Every row comes from one small tree of marks. Brackets hold a mark, then the marks that hang from it, in the order of their numbers. Every link used is in the known rows. Which tree was each row made from?
Known rows:
[j_516 j_900 [j_906 [j_403 j_438]]]: [  8  -9 -20  12  28 -15  13   0  -6 -26   2 -23  24   2   9  10  -7 -13
 -14   7 -21   7   3   2  -9 -10]
[j_403 j_10 j_906]: [  7  -2   1   4   3  -2  31   6 -14  21  -9  12  -6  -9  -9  14   5  36
  -8   7   8 -13  17   1  11  -8]
[j_278 [j_438 [j_744 j_906]]]: [ -7  11   4   1  32  -2  14 -12 -24  20   2   0   4 -10  12  -8  -4  40
 -27  -3  13 -26  -4  23   7 -11]
[j_278 [j_438 [j_744 [j_906 j_516]]]]: [  5  20  -1   2  35   6  22   1 -19  21   6  -2   4 -16  10 -14   7  30
 -29 -11  13 -23   6  11  13   1]
[j_900 [j_516 [j_906 j_403]]]: [ -8 -19 -13  19  21 -15  12  -4  -9  -3  12  -7   6   5   7   8   0  -7
   4  -9  26   2  13 -21 -11   1]
[j_516 j_900 [j_906 j_403]]: [ -3 -17  -5  15  24 -22   8   0  -8 -28  -1 -20  25   7  10   5  -2 -14
  -6   1   8   3   2  -2 -10 -18]
[j_144 j_10 [j_438 [j_744 j_906]]]: [  9   9   6 -11  37   5  26 -24 -13   0  12  13  -2 -26  -6   4   2  52
 -23  -4  14   2  -3  -2  -7 -25]
[j_906 [j_403 j_10] [j_516 j_900] j_985]: [ 35  18   4   0  -9  21  17  20   4  -2   0  -9  22   4  17   5  13 -18
   9  -4  -1  -5  29 -12  -6   2]
[j_744 [j_906 j_403]]: [  7  -2  14   1   1 -12  -2  13 -32  17  11   0   0   4  23   1   4  13
   2  -8  17  -7  -4 -13 -13 -12]
[j_900 j_516]: [ -8  -8 -12   3  21 -10  11 -14 -16  13   9   4 -13  -9   6  14  -1  24
   7  -8  31  -4  17 -22   4   9]
[j_278 [j_438 [j_744 j_10 j_906]]]: [-19  12   6   2  20  -1  14 -11 -24  17   5   6   4 -12  17 -22 -15  51
 -23   9   9 -25   1  22  12   0]
[j_744 j_10 [j_906 j_403]]: [ -5   0  14   2 -10 -11  -3  16 -30  12  12   4   2   2  29 -11  -8  24
   5   4  12  -6   2 -14  -9  -2]
[j_906 [j_516 j_900] j_985]: [ 25  10  -9  -6   6  -4  13   9 -11  -9   3 -12   9  -4  14   6   0  -5
   1  -7  10   0  20  -9   2  -5]
[j_744 j_10 j_906]: [ -9   1   2  -4   1 -14   0   4 -34   7   7   9  -9  -7  21  -8 -10  39
  -3   3  15  -8   4  -6   6  -4]
[j_144 j_438]: [  7   1   6 -11  26 -14  21 -18 -21   7  14   8  -7 -15   8  22  -7  30
  -2  -2   2   9   2 -12 -16 -17]
[j_403 j_906]: [  1 -10   0   3   7 -22  23   6 -25  20   0   5  -9  -7  -6  12  -7  31
  -8   3  18  -5   5  -2   5 -13]
[j_985 [j_906 j_403 j_516]]: [ 21  -2  16   5   4  -8  19  21 -15  26  11  -7   5  -5  21   6  17   5
 -15 -10   2   6  15 -17 -15  -5]
[j_403 j_438 j_906]: [ 12  -3 -17   1  10 -16  28   5 -23  21   1   1 -10 -12  -8  17 -12  32
 -16   9  -9  -2   6   1   6  -5]
[j_900 [j_516 [j_906 [j_403 j_10] j_985]]]: [ 13  -4 -10  14  -3   8  16   5   1   0   6  -1   8  13   7  10   1 -17
  10  -5  14  -6  28 -11 -16   2]
[j_900 [j_516 j_906]]: [-12 -19 -24  14  32 -19  14 -14 -13 -10   4  -4  -6  -3  -1  11  -2   9
  -4  -9  27   0  16 -14   3   0]
[j_438 [j_744 j_10]]: [-16 -12  16   7  16  -2  15 -18 -18  11  -4  10   1  -5  17   0 -24  46
   1  14  21 -15  11  -3   6  11]
[j_744 j_10 [j_906 j_516 j_985]]: [ 18  14  -1  -8 -16  -1   4  26 -29   9  10   5  -8  -3  26 -15  -8  17
   2  -5  10  -6  17 -12   3   2]
[j_900 [j_516 [j_906 [j_403 j_438] j_985]]]: [ 17  -6 -27  11   4  -5  13   5  -7   0  17 -12   4   9   9  12 -15 -20
   3  -1  -4   5  17 -13 -20   4]
[j_144 [j_438 [j_744 j_10 [j_906 j_985]]]]: [  9  13  11  -6   3  -2  16  -7 -23   1   8  13   1  -7  18 -11 -31  36
  -8   9   3 -11   9   6  -9 -20]
[j_744 j_10 [j_906 [j_403 j_438]]]: [  5   6  -1  -1  -5  -5   1  15 -27  14  14   0   1  -2  28  -7 -12  24
  -2   9 -16  -3   2 -10  -8   6]
[j_403 j_10 [j_438 [j_744 j_906]]]: [ 17  10  -6   4  23  25  20  -9 -14  15 -13   8  -1  -9   9   4  -2  42
 -20   6 -11 -24  13  11  14   3]
[j_906 j_403 j_985]: [ 19  -3  22  -4 -15  -8   3   9 -22  23  13   1   2  14  27  17 -12  -1
  19  -1  12  -1   4 -11 -28  -8]
[j_744 j_10]: [-13  -8   9  -3   4 -13   7  -6 -25  12   6   9  -8  -6  20   7 -15  39
   8  10  13  -2   9 -10   0   8]
[j_906 j_403 [j_516 j_900]]: [ 15   2   1   6  16  -4  13  11  -8  -5   7 -16  19  -4  15   3  13  -9
   4  -7  11   3  14 -22  -4   2]

Which tree is each row?
[ 13  -1 -19  12  24   7  20  -1   5 -23  -9 -17  27   1   5  11   4  -9
 -14  10 -30   0  14   5  -2  -4]
[j_516 j_900 [j_906 [j_403 j_10 j_438]]]
[ 30   8 -13   6  17  -4  23  18  -1   1   7 -23  20 -12  15   3  15  -5
 -30   0 -31  10  19  -7  -4  -4]
[j_985 [j_906 [j_403 j_438] [j_516 j_900]]]
[ 31   2  -6   4  -5  12  18  10  -6   4   1  -5  12  13  15  19  -7 -13
   1   8 -27   0  15   5 -23  -3]
[j_516 [j_906 [j_403 j_10 j_438] j_985]]
[ 12 -10  -2   9   4 -21   7   8  -9 -26   2 -20  27  16  15   5 -11 -27
   1   1   5   2   6   4 -19 -24]
[j_516 j_900 [j_906 j_403 j_985]]
[  6 -13 -10  14   2 -13   9   6 -10  -2  14  -8   5  14  11   8 -10 -20
  11  -8  23   2  17 -16 -21  -5]
[j_900 [j_516 [j_906 j_403 j_985]]]
[ 16   3  12  10  16  28  24 -10  -1  24  -6   4  11   0  15  16  -6  24
  -1  13 -12 -16  16  -2  -7  15]
[j_906 [j_403 j_10 [j_438 j_744]]]
[ 10  21  10   8  25  12  18  12 -16  27  11  -7  15  -9  17 -17   9  13
 -20 -11  12 -21   4   2  -3   2]
[j_278 [j_438 [j_744 [j_906 j_403 j_516]]]]
[  5  -8  15  13   6   0  23  -2  -8  24   1  -1  12  -5  24  -2 -18  35
 -23  21 -22  -4  13   4 -10   4]
[j_985 [j_906 [j_403 [j_438 [j_744 j_10]]]]]
[ 25  -6  -6   3  -1 -10  10  11 -17   2  11 -10   9  15  19  16 -18 -16
   0   4 -18   7   3   0 -28  -8]
[j_516 [j_906 [j_403 j_438] j_985]]
[ 19  -1  -1   9  -1   2  14   6   2 -24  -6 -14  28  15  12   7  -1 -23
   0   4  -4  -5  16   8 -14 -19]
[j_516 j_900 [j_906 [j_403 j_10] j_985]]
[ 32  15 -16   2  -7   7  36  24   0  -3 -10  -5  10  -8 -10   0   9   1
 -12   2   0 -11  33   3  18  -9]
[j_403 j_10 [j_906 [j_516 j_900] j_985]]
[ 11   2 -19   7  19 -16  31  16  -9  -7  -4 -11   8 -17 -12  -1   8  11
 -17  -3  12  -2  19  -8  21 -10]
[j_403 [j_906 [j_516 j_900]]]
[ 21  12  17  11  12  32  20  13  -9  20  -5   4  11  -1  16  -9  16  14
  -6  -8  14 -23  21 -13   4   7]
[j_438 [j_744 [j_906 [j_403 j_10] j_516]]]
[ 26   3   8   3   0  10  24   6  -5  30   2  -1   6  -5  18  19  13  20
 -22   8 -33   0  16   1 -13  -2]
[j_985 [j_906 [j_403 j_10 j_438]]]
[  9   5  17  -4 -29 -10  -5  24 -30  15  16   4   2  10  33 -12 -17  10
  12   4  10  -7   5  -8 -19 -10]
[j_744 j_10 [j_906 j_403 j_985]]
[-22   5  10   3  23   0  21 -21 -14  21   3   5   7 -12  15  -5 -21  48
 -13  15   9 -20   6  18   5  10]
[j_278 [j_438 [j_744 j_10]]]
[ -9  -2  14   0  26  -2  27 -26 -13   4   3  14   2 -16  11   4 -28  48
  -4  14   7  -4  11  -5  -7  -1]
[j_144 [j_438 [j_744 j_10]]]
[ 35  13  -3  -1 -15   9  35  27  -9  23  -4   7  -4  -5  -6   8   6  12
  -3  -1   6 -11  31  -5   8  -3]
[j_403 j_10 [j_906 j_516 j_985]]
[  3  -7  -2  14  19   0  16   0   1 -25  -9 -13  27   6   7   7   9 -10
  -6   3  -3  -4  14   2  -4 -13]
[j_516 j_900 [j_906 [j_403 j_10]]]
[ 23  10 -15   2  20   3  16  11  -4  -4   7 -19  18 -10  14   8   7 -10
  -4  -1 -16   7  16 -18  -1  12]
[j_906 [j_403 j_438] [j_516 j_900]]
[ 17   9 -17   7  14   5  37  15   0  -5 -13  -4   9 -17 -15   1  17  14
 -17   1   3 -11  30  -3  28  -3]
[j_403 j_10 [j_906 [j_516 j_900]]]
[ 13   8  15   2  -3  10   6  13 -20  19   2   7   2   3  21   3  13  16
   2  -5   7 -14   8 -10  -7  -7]
[j_744 [j_906 [j_403 j_10]]]
[  3   4  16  12   6  10  11  15 -18  12   6   2  11  -3  25 -23  -7  20
  -2   0  20 -15  15 -18   1  12]
[j_438 [j_744 j_10 [j_906 j_403 j_516]]]
[ -2   3  -7   5  16   4  12  -7 -23   8  -2   6  -1 -10  18 -10 -23  49
 -16  14  -7 -16   7   6  12   7]
[j_403 [j_438 [j_744 j_10 j_906]]]
[ -4  18   7  -2   1   1  11  -2 -24  20   8   5   5  -4  22 -22 -25  36
 -17  10   6 -27   5  27   2  -7]
[j_278 [j_438 [j_744 j_10 [j_906 j_985]]]]
[ 20   0   5   9  13 -11  20  18  -3   1   5 -19  21  -8  17  -1  21  -5
 -22  -7  -4   6  18 -11  -6 -12]
[j_985 [j_906 j_403 [j_516 j_900]]]
[-13  -4  11   7  13  -3   7  -7 -26   8  -4  10  -2  -5  20 -15 -19  48
  -8   8  20 -21   6   1  10  -1]
[j_438 [j_744 j_10 j_906]]
[ 47  22   1  -5 -15  30  22  23  -4  26   8   0   6   2  19  17   6  -8
   9   0 -21  -1  27 -15 -16  19]
[j_906 [j_403 j_10 j_438] j_516 j_985]
[  3   8  -3  -3   4  -3   7  18 -28   7   8   6  -8 -13  20 -14   2  29
  -4  -5  13  -6  14 -18  12   9]
[j_744 j_10 [j_906 j_516]]
[ 10  -9 -14   4  14 -23   9  -2 -14 -30  -4 -16  15   8   8   8 -14 -10
  -8   1   4   0   8  10  -4 -26]
[j_516 j_900 [j_906 j_985]]
[ 15   1  -8   3  23 -13  22   7  -7  -5  -1 -16  11 -17  10   1  19  12
 -31  -8  -3   5  19  -4  10 -14]
[j_985 [j_906 [j_516 j_900]]]
[ 24  -3 -18   8   8 -12  12   8  -6 -25   5 -23  25  12  14   9 -16 -26
  -7   7 -24   7   6   8 -18 -15]
[j_516 j_900 [j_906 [j_403 j_438] j_985]]
[ 23  13  14   4  28   8  24   6 -14   8  12   1  11 -12  13  -7   3  12
 -11 -11   8  -5   8 -18 -14  -9]
[j_144 [j_438 [j_744 [j_906 j_403 j_516]]]]
[ 21  19   1 -11  41  15  33 -11  -8   1  16  11  -1 -31  -7  -3  12  41
 -25 -13  14   4   7 -15  -2 -14]
[j_144 j_10 [j_438 [j_744 [j_906 j_516]]]]
[ 16  -3  25   5  -3   2  19   7  -8  29   0   3   7   0  19  14  18  19
 -13   1  -7  -4  15  -2 -14 -11]
[j_985 [j_906 [j_403 j_10]]]
[ 35  21   2  -7  17   8  25   4 -19   5   8   5   1 -12  12  -5  -9  15
 -13 -10   8  -8  13  -5  -8 -18]
[j_144 [j_438 [j_744 [j_906 j_516 j_985]]]]
[ 22   4   3  -1 -17   1  29  14 -14  23  -6  11  -6   1  -4  13  -6  22
  -2   7   6 -13  20   7   3 -14]
[j_403 j_10 [j_906 j_985]]
[ 28  11   5  10  19  39  31   2   3  24  -4   1  12  -5  13  10   7  13
  -3   4 -12 -12  27 -14  -1  28]
[j_906 [j_403 j_10 [j_438 j_744]] j_516]
[ 40  17 -12  -3  -1   6  14  20  -5  -3  11 -19  17   0  19   8  -2 -22
   2  -1 -18   6  20 -12 -12   5]
[j_906 [j_403 j_438] [j_516 j_900] j_985]
[ 30   6  15  -3 -14   2   9  22 -19  22  15  -3   4   8  25  10  -1 -12
  17  -9  14   2  15 -23 -22   4]
[j_906 j_403 j_516 j_985]
